What can hang from each mark:
vuvim: gunuv puno
biva: puno
ditop: puno
puno: biva ditop dunu vuvim
noge: dunu
gunuv: dunu vuvim
voli: dunu
dunu: noge puno voli

Every row comes from one small tree of marks. The marks that hang from a mark follow it in brackets, in alphabetical order. Every link used is in the known rows. Which tree was each row made from?
Known rows:
ditop{puno{biva vuvim{gunuv}}}: [ 3.97 -0.16  0.97  5.03  1.06 -1.79 -0.32 -1.07 -2.39  4.36 -3.61 -0.92
  0.39 -0.55 -0.55  0.80  0.97 -1.85 -2.54  0.53  0.16 -0.70  0.74 -1.19]
ditop{puno{biva vuvim}}: [ 2.89  0.34  0.66  5.71  0.42 -1.33  0.27 -1.06 -1.60  3.79 -1.18 -0.87
  0.96 -0.58 -0.28  0.62  0.73 -2.39 -1.15 -0.25 -0.76 -0.90  0.99 -0.33]
dunu{noge puno{biva vuvim} voli}: [ 1.55  1.13 -2.70  1.50 -0.65  0.45 -0.69  0.89 -3.34 -3.15  0.21  3.88
  2.15 -0.51  2.58 -0.46  0.12  1.14 -3.57 -3.50  0.03 -1.14 -0.87 -0.68]
vuvim{gunuv puno{biva dunu{noge voli}}}: [ 0.58 -1.07 -5.24  1.62  1.26  0.89 -0.51 -0.54 -0.49 -0.44 -1.01 -0.88
  1.97  0.20  0.11  0.14 -0.32 -1.04 -4.91  0.99  0.26 -1.16 -0.62 -1.36]
dunu{noge puno{biva ditop}}: [ 2.09  0.94 -0.65  1.44 -0.41 -1.17  2.30  0.91 -2.08 -1.34  0.13  2.75
  0.90 -0.65  1.02 -1.11 -0.15 -0.57 -1.53 -3.18  0.24 -1.47  0.47  2.13]
gunuv{vuvim{puno{dunu{voli}}}}: [ 0.85 -2.28 -1.27  2.01 -1.20  0.75  0.76 -1.15  4.39 -0.65  1.89 -2.41
  3.38  1.18 -1.37  1.79 -0.72 -0.37 -2.92  2.96 -1.84 -3.00 -1.50  1.00]
noge{dunu{puno{biva vuvim} voli}}: [ 2.08  0.65 -3.79  1.33 -1.01  0.99  0.13 -0.27 -1.80  0.52 -0.57  1.77
  2.15 -0.21  0.79  0.05  0.82  0.78 -5.09 -1.48 -0.27  1.74 -0.06  0.28]
noge{dunu{puno{biva} voli}}: [ 1.95  0.09 -3.01  1.53 -0.60  1.35  1.59 -0.27 -0.43  0.21 -0.46  1.64
  1.96 -0.20  0.53  0.45  0.41  0.23 -6.02 -0.52 -0.14  0.81 -0.15  0.79]
puno{biva}: [ 2.21 -0.38  0.32  2.74 -0.31 -0.10  1.23 -1.53 -3.01  2.60 -1.52 -1.42
  1.31 -0.35 -2.11  0.08  1.12 -2.09 -2.39  0.11 -0.22 -1.56  0.33  0.49]
biva{puno{ditop dunu vuvim}}: [ 1.02 -0.57  2.28  1.09 -0.97 -3.04  2.65 -0.76 -1.79  1.32  0.55 -1.59
  3.18  0.11 -0.69  0.98  0.99 -0.23  1.28 -0.03 -0.43  0.48  0.83  0.13]
gunuv{dunu{noge} vuvim{puno{biva ditop}}}: [ 1.07  0.12  1.17  1.85  0.28  0.01  0.54  0.13  3.05 -0.91  2.86 -0.04
  1.73  0.01 -0.72 -1.19 -1.82  0.54 -2.01  1.24 -1.48 -4.08 -0.95  5.01]
puno{biva dunu{voli} vuvim{gunuv}}: [ 1.15 -0.26 -4.91  0.87  0.44  0.09 -1.21 -0.92 -4.74  2.41 -3.12 -2.26
  2.24 -0.08 -1.21  1.40  2.02 -0.27 -3.95  0.71  0.41  1.14 -0.30 -2.24]
gunuv{vuvim{puno}}: [ 2.97 -2.04  2.31  2.69 -1.53 -0.13  0.70 -1.72  3.90  0.08  0.76 -1.36
  2.42  0.95 -2.14  0.39 -0.85 -0.86 -1.96  2.31 -1.57 -4.04 -1.18  1.84]
voli{dunu{noge puno{ditop}}}: [ 3.33  0.76  0.68  1.04 -0.59 -0.95  3.04  0.53  0.62 -1.73 -0.09  2.80
  2.42  0.77 -0.80 -0.51 -0.15 -1.31 -1.95 -1.33  0.50 -1.01  1.16  1.29]
biva{puno{ditop dunu}}: [ 0.90 -1.20  2.98  1.08 -0.66 -2.64  4.34 -0.82 -0.19  0.86  0.75 -1.85
  3.00  0.13 -0.86  1.66  0.46 -0.81  0.28  1.14 -0.28 -0.53  0.69  0.82]
gunuv{vuvim}: [ 3.24 -1.28  2.60  2.52 -1.61 -0.57  0.87 -1.49  0.79  0.51 -0.56 -1.62
  1.94  0.75 -3.00  1.56  0.03  0.08 -1.66  2.48 -0.74 -3.02 -1.34  1.03]
biva{puno{ditop}}: [ 2.45 -1.13  8.05  1.38 -0.83 -2.62  3.63 -0.79 -0.47  1.21  0.24  0.12
  2.24 -0.04 -0.41  0.62  0.44 -0.32 -0.04 -0.03 -0.44 -1.97  0.29  1.60]
ditop{puno{biva vuvim{gunuv{dunu}}}}: [ 3.47  0.12  0.02  4.03  1.52 -1.10  0.04 -0.95 -0.03  4.05 -2.88 -0.59
  0.99 -0.68 -0.68  1.13  0.38 -1.60 -2.65  1.64  0.13 -1.08  0.55 -0.38]
vuvim{gunuv puno}: [ 3.81 -2.50  1.94  1.29 -0.33 -0.07  0.77 -2.05  3.08  1.78 -3.28 -0.55
  1.52  0.81 -2.00  0.42 -0.01 -2.24 -2.82  2.11  0.41 -2.66 -0.24 -1.43]
biva{puno{dunu{noge} vuvim}}: [ 0.86  0.08 -1.79  1.85 -0.77 -2.21  1.20 -0.74 -2.57 -1.98  0.95 -0.62
  3.47  0.10 -0.41  0.84 -0.10  0.33  0.11  0.21  0.42  0.28 -0.08 -2.45]
gunuv{dunu}: [ 2.08 -1.15  0.49  0.17 -0.58  1.08  2.39 -1.56  3.56  0.89 -0.88 -0.62
  2.52  0.40 -2.53  1.90 -0.12 -1.52 -1.47  3.13  0.11 -2.38 -0.35 -0.54]
vuvim{gunuv puno{biva dunu}}: [ 1.67 -1.63 -4.23  2.02  0.64  0.07  0.85 -1.89  0.27  2.96 -2.47 -2.81
  1.92  0.23 -2.20  0.33  0.44 -2.82 -3.74  1.96  0.08 -1.02  0.54 -0.51]
gunuv{dunu{puno}}: [ 2.51 -1.05 -1.32 -0.52 -1.08  0.83  3.74 -0.87  5.73 -0.77 -0.58  1.64
  3.06  0.17 -0.83  1.81 -0.62 -1.03 -2.12  1.95 -0.03 -2.68 -0.21  0.29]
vuvim{gunuv{dunu} puno{biva ditop}}: [ 2.34 -1.33  2.46 -0.01  1.07 -0.02  1.30 -1.00  2.85  3.73 -1.70 -0.47
  1.26 -0.14 -1.38 -0.67 -0.05 -1.69 -3.09  1.41 -0.33 -2.64  0.53  2.87]

Which tree is each row?
[ 0.39 -0.33  1.56  1.45 -0.35 -2.73  3.62 -0.03 -1.36 -1.35  1.48 -0.77
  2.60  0.07  0.00  0.85 -0.31 -0.07  0.37  0.35  0.28 -0.50  0.31  0.05] -> biva{puno{ditop dunu{noge}}}
[ 4.42  1.04  0.26  0.32 -0.44 -1.65  0.92  0.48 -1.46 -0.77 -2.45  3.08
  2.18  0.78 -0.95 -0.82  0.48 -0.32 -2.28 -1.57  1.31 -0.19  0.95 -0.08] -> voli{dunu{noge puno{ditop vuvim{gunuv}}}}
[ 3.96 -1.46 -0.91 -1.20 -0.35  0.21  2.77 -1.04  4.47  0.32 -3.35  1.57
  2.27  0.22 -1.40  2.04 -0.28 -0.56 -3.62  2.65  1.21 -2.46 -0.56 -0.75] -> vuvim{gunuv{dunu{puno}}}
[-0.60 -0.58 -2.10  0.09 -0.20  0.03  1.77  0.62 -0.59 -1.42  0.74 -0.80
  1.94  0.61 -0.06  1.67  0.24 -0.29 -0.93  0.38  0.16 -0.28 -0.36 -1.20] -> puno{ditop dunu{noge voli}}
[ 2.43 -1.11 -4.41  0.33 -0.66 -0.91 -0.06 -1.76 -2.06  2.27 -3.86 -2.74
  2.28  0.62 -3.17  2.12  1.50 -1.20 -1.23  2.19  1.11  0.91  0.22 -3.89] -> puno{dunu vuvim{gunuv}}
[ 1.18 -0.48  0.13  0.59 -0.42  1.53 -0.05  0.16  3.39 -3.36  1.83  0.77
  2.65  0.62 -0.55  1.72 -1.52  2.47 -3.53  3.07 -0.57 -3.92 -2.89  1.04] -> gunuv{dunu{noge voli} vuvim}
[ 1.86 -0.37 -0.56  0.72 -0.57  1.44  1.63  0.20  3.42 -1.34  1.50  1.54
  3.35 -0.20  0.41  1.58 -0.78  1.89 -5.07  1.60 -1.56 -3.85 -2.11  4.17] -> gunuv{dunu{puno{biva} voli} vuvim}
[ 0.63 -0.47 -1.62  2.20 -0.47 -1.84  2.95 -0.80 -0.98 -2.21  1.11 -0.82
  3.30  0.17 -0.43  1.31 -0.64 -0.27 -0.66  1.40  0.50 -0.86 -0.24 -1.71] -> biva{puno{dunu{noge}}}
[ 0.01 -0.67 -0.93  1.56 -0.12 -0.80  2.37 -0.19 -0.72 -3.16  1.74 -0.10
  3.62  0.21  0.92  1.75 -0.56  0.80 -2.08  1.16  0.22 -0.96 -1.00 -1.97] -> biva{puno{dunu{noge voli}}}
[ 1.09 -0.36 -4.23  5.63  1.08 -0.93  2.71 -1.04  0.06  3.28 -0.66 -2.94
  1.46 -0.37 -0.95  1.98  0.27 -3.50 -1.81  1.97 -0.65 -0.42  1.34 -0.41] -> ditop{puno{biva dunu}}
[-0.67  0.99 -6.85  1.92  0.16  0.60 -1.48 -0.05 -5.43 -0.65  0.42 -1.14
  2.39 -0.23 -0.01  0.38  0.86  0.04 -2.53 -0.99  0.04  0.91 -0.35 -2.23] -> puno{biva dunu{noge voli} vuvim}
[ 0.31  0.39 -2.94  1.32 -0.34 -1.52  0.68 -0.69 -4.87  3.98 -0.75 -3.21
  1.80 -0.29 -2.07  0.12  1.99 -1.76  0.34 -1.06 -0.65  1.39  1.60  0.88] -> puno{biva ditop dunu vuvim}
[ 0.36 -0.67 -2.93  5.09  1.24 -0.16  2.18 -0.45  0.41  2.34  0.04 -2.10
  1.88 -0.35  0.61  2.53  0.34 -2.43 -3.32  1.98 -0.95 -0.72  0.49 -0.52] -> ditop{puno{biva dunu{voli}}}
[-0.40 -1.58 -3.97  1.46 -0.35  1.35  0.81 -0.60  3.19 -2.73  1.64 -0.59
  2.95  0.96  0.24  0.83 -0.95 -1.60 -2.28  1.37 -0.43 -1.60 -0.66 -2.10] -> vuvim{puno{dunu{noge voli}}}
[-0.95  1.08 -3.81  1.02  0.24 -0.61 -0.86  0.81 -5.70  0.34  0.76 -0.88
  1.77 -0.32  0.51 -0.11  1.16  0.23 -1.13 -2.03 -0.33  1.18  0.25 -0.30] -> puno{biva ditop dunu{noge voli} vuvim}
[ 3.10  0.16 -3.24 -0.03  0.59  0.33  1.60 -0.14  0.76 -0.98 -2.70  2.29
  1.59 -0.42 -0.37  0.51 -0.68  0.07 -4.31  0.91  1.52 -2.20 -0.64 -0.15] -> vuvim{gunuv{dunu{noge puno{biva}}}}
[-0.20 -1.54  0.06 -0.09 -0.53 -0.08  2.55 -0.22  0.54  1.18  0.01 -2.06
  2.43  0.62 -0.91  2.46  1.07 -1.14 -0.94  1.28 -0.47 -0.33  0.15 -0.34] -> puno{ditop dunu{voli}}
[ 2.34 -0.73 -2.33  0.59 -1.33  1.41  2.08 -0.43  2.40 -1.07 -0.58  1.85
  2.28  0.48  0.48  1.45  0.03  0.38 -5.02  0.66  0.13  0.67 -0.46 -0.64] -> noge{dunu{puno voli}}
[ 0.77 -0.32 -2.23 -0.90  0.12 -0.92 -1.09  0.56 -3.30 -0.40 -1.99 -0.60
  1.60  0.59 -0.24  1.35  0.96  1.00 -1.36  0.01  1.16  0.96 -0.45 -2.91] -> puno{ditop dunu{noge voli} vuvim{gunuv}}
[ 2.17 -0.71  0.54 -0.09 -1.20  0.44  2.62  0.21  2.15 -0.20 -0.17  2.00
  1.74  0.44  0.72  1.08  0.20  0.54 -4.04 -0.36 -0.04  0.64  0.08  1.09] -> noge{dunu{puno{ditop} voli}}
[ 1.93  0.75 -5.67  4.86  1.64 -1.76 -0.37 -0.30 -3.36  1.93 -2.20 -1.75
  0.86 -0.51 -0.26  1.02  0.23 -1.51 -2.08  0.77  0.84  0.71  0.78 -2.69] -> ditop{puno{biva dunu{noge} vuvim{gunuv}}}
[ 1.77 -0.93 -0.48  1.68 -0.55  0.84  0.40 -0.70  6.08 -2.76  2.42  0.34
  2.68  0.78 -1.34  0.27 -2.41  0.46 -2.24  3.25 -0.90 -4.57 -1.84  1.94] -> gunuv{dunu{noge} vuvim{puno}}
[ 2.83 -0.06  1.24 -1.11 -0.69 -0.72 -0.21  1.44 -1.39 -2.70 -1.73  4.34
  1.41  0.24  2.31  0.35  0.17  1.88 -2.53 -2.59  0.97 -1.10 -0.96 -1.34] -> dunu{noge puno{ditop vuvim{gunuv}} voli}
[-0.15  0.15  1.55  0.53 -0.44 -2.21  1.30  0.56 -2.83 -1.77  2.01  0.33
  3.19  0.04  1.59  0.73  0.18  1.48 -0.16 -1.04 -0.21  0.13 -0.32 -0.85] -> biva{puno{ditop dunu{noge voli} vuvim}}
[ 3.33  0.03 -2.89  1.06 -1.90 -0.04  1.16 -1.11  0.72  0.40 -1.61  1.20
  2.10  0.42 -1.10  0.45  0.43 -0.19 -2.84 -0.10  0.49  1.94  0.62 -1.14] -> noge{dunu{puno{vuvim}}}
[-0.32 -0.58  1.87  0.83 -0.10 -1.70  2.97  0.56 -1.02 -2.27  2.11  0.17
  3.02  0.12  1.42  1.26 -0.32  1.00 -0.98  0.07 -0.10 -0.67 -0.49  0.14] -> biva{puno{ditop dunu{noge voli}}}
[ 1.03 -0.62 -3.13  1.30  1.05 -0.91  0.68 -0.38 -0.86  1.50 -1.44 -1.53
  1.00  0.10 -0.97 -0.88 -0.11 -1.86 -2.46  0.22  0.42 -0.74  0.77  0.65] -> vuvim{gunuv puno{biva ditop dunu{noge}}}
[ 2.90  0.90 -4.48  1.95 -1.19 -0.13  0.78 -0.97 -2.07  1.56 -1.33  0.85
  1.75 -0.32 -0.88 -0.57  0.78 -0.37 -3.61 -1.30  0.21  1.93  0.90  0.42] -> noge{dunu{puno{biva vuvim}}}
[-0.38 -0.33 -3.27  2.14  0.33 -0.59  1.48 -0.24 -0.16  0.65  1.62 -1.71
  1.65  0.10 -0.50 -1.08 -0.32 -2.55 -0.96 -0.64 -0.68 -1.07  1.14  1.35] -> vuvim{puno{biva ditop dunu{noge}}}
[ 2.06  0.10 -1.42  0.44 -1.38  0.48 -0.25  0.75 -0.26 -4.32  0.20  4.20
  2.56  0.28  2.34  0.54 -0.29  1.23 -2.57 -2.27  0.38 -1.49 -1.26 -2.33] -> dunu{noge puno{vuvim} voli}
[ 2.23 -1.34  3.74 -0.56 -1.33  0.06  3.13  0.52  2.40 -1.00 -0.09  2.82
  2.22  0.31  1.57  1.50  0.45 -0.11 -2.41 -1.36 -0.55 -2.09 -0.34  1.13] -> dunu{puno{ditop} voli}
[-0.66 -1.48 -1.31  0.52 -0.22  0.42  1.49  0.15  2.73 -1.68  2.07 -0.36
  2.39  0.92  0.74  0.41 -0.67 -1.41 -1.42  0.29 -0.73 -1.46 -0.09 -0.23] -> vuvim{puno{ditop dunu{noge voli}}}
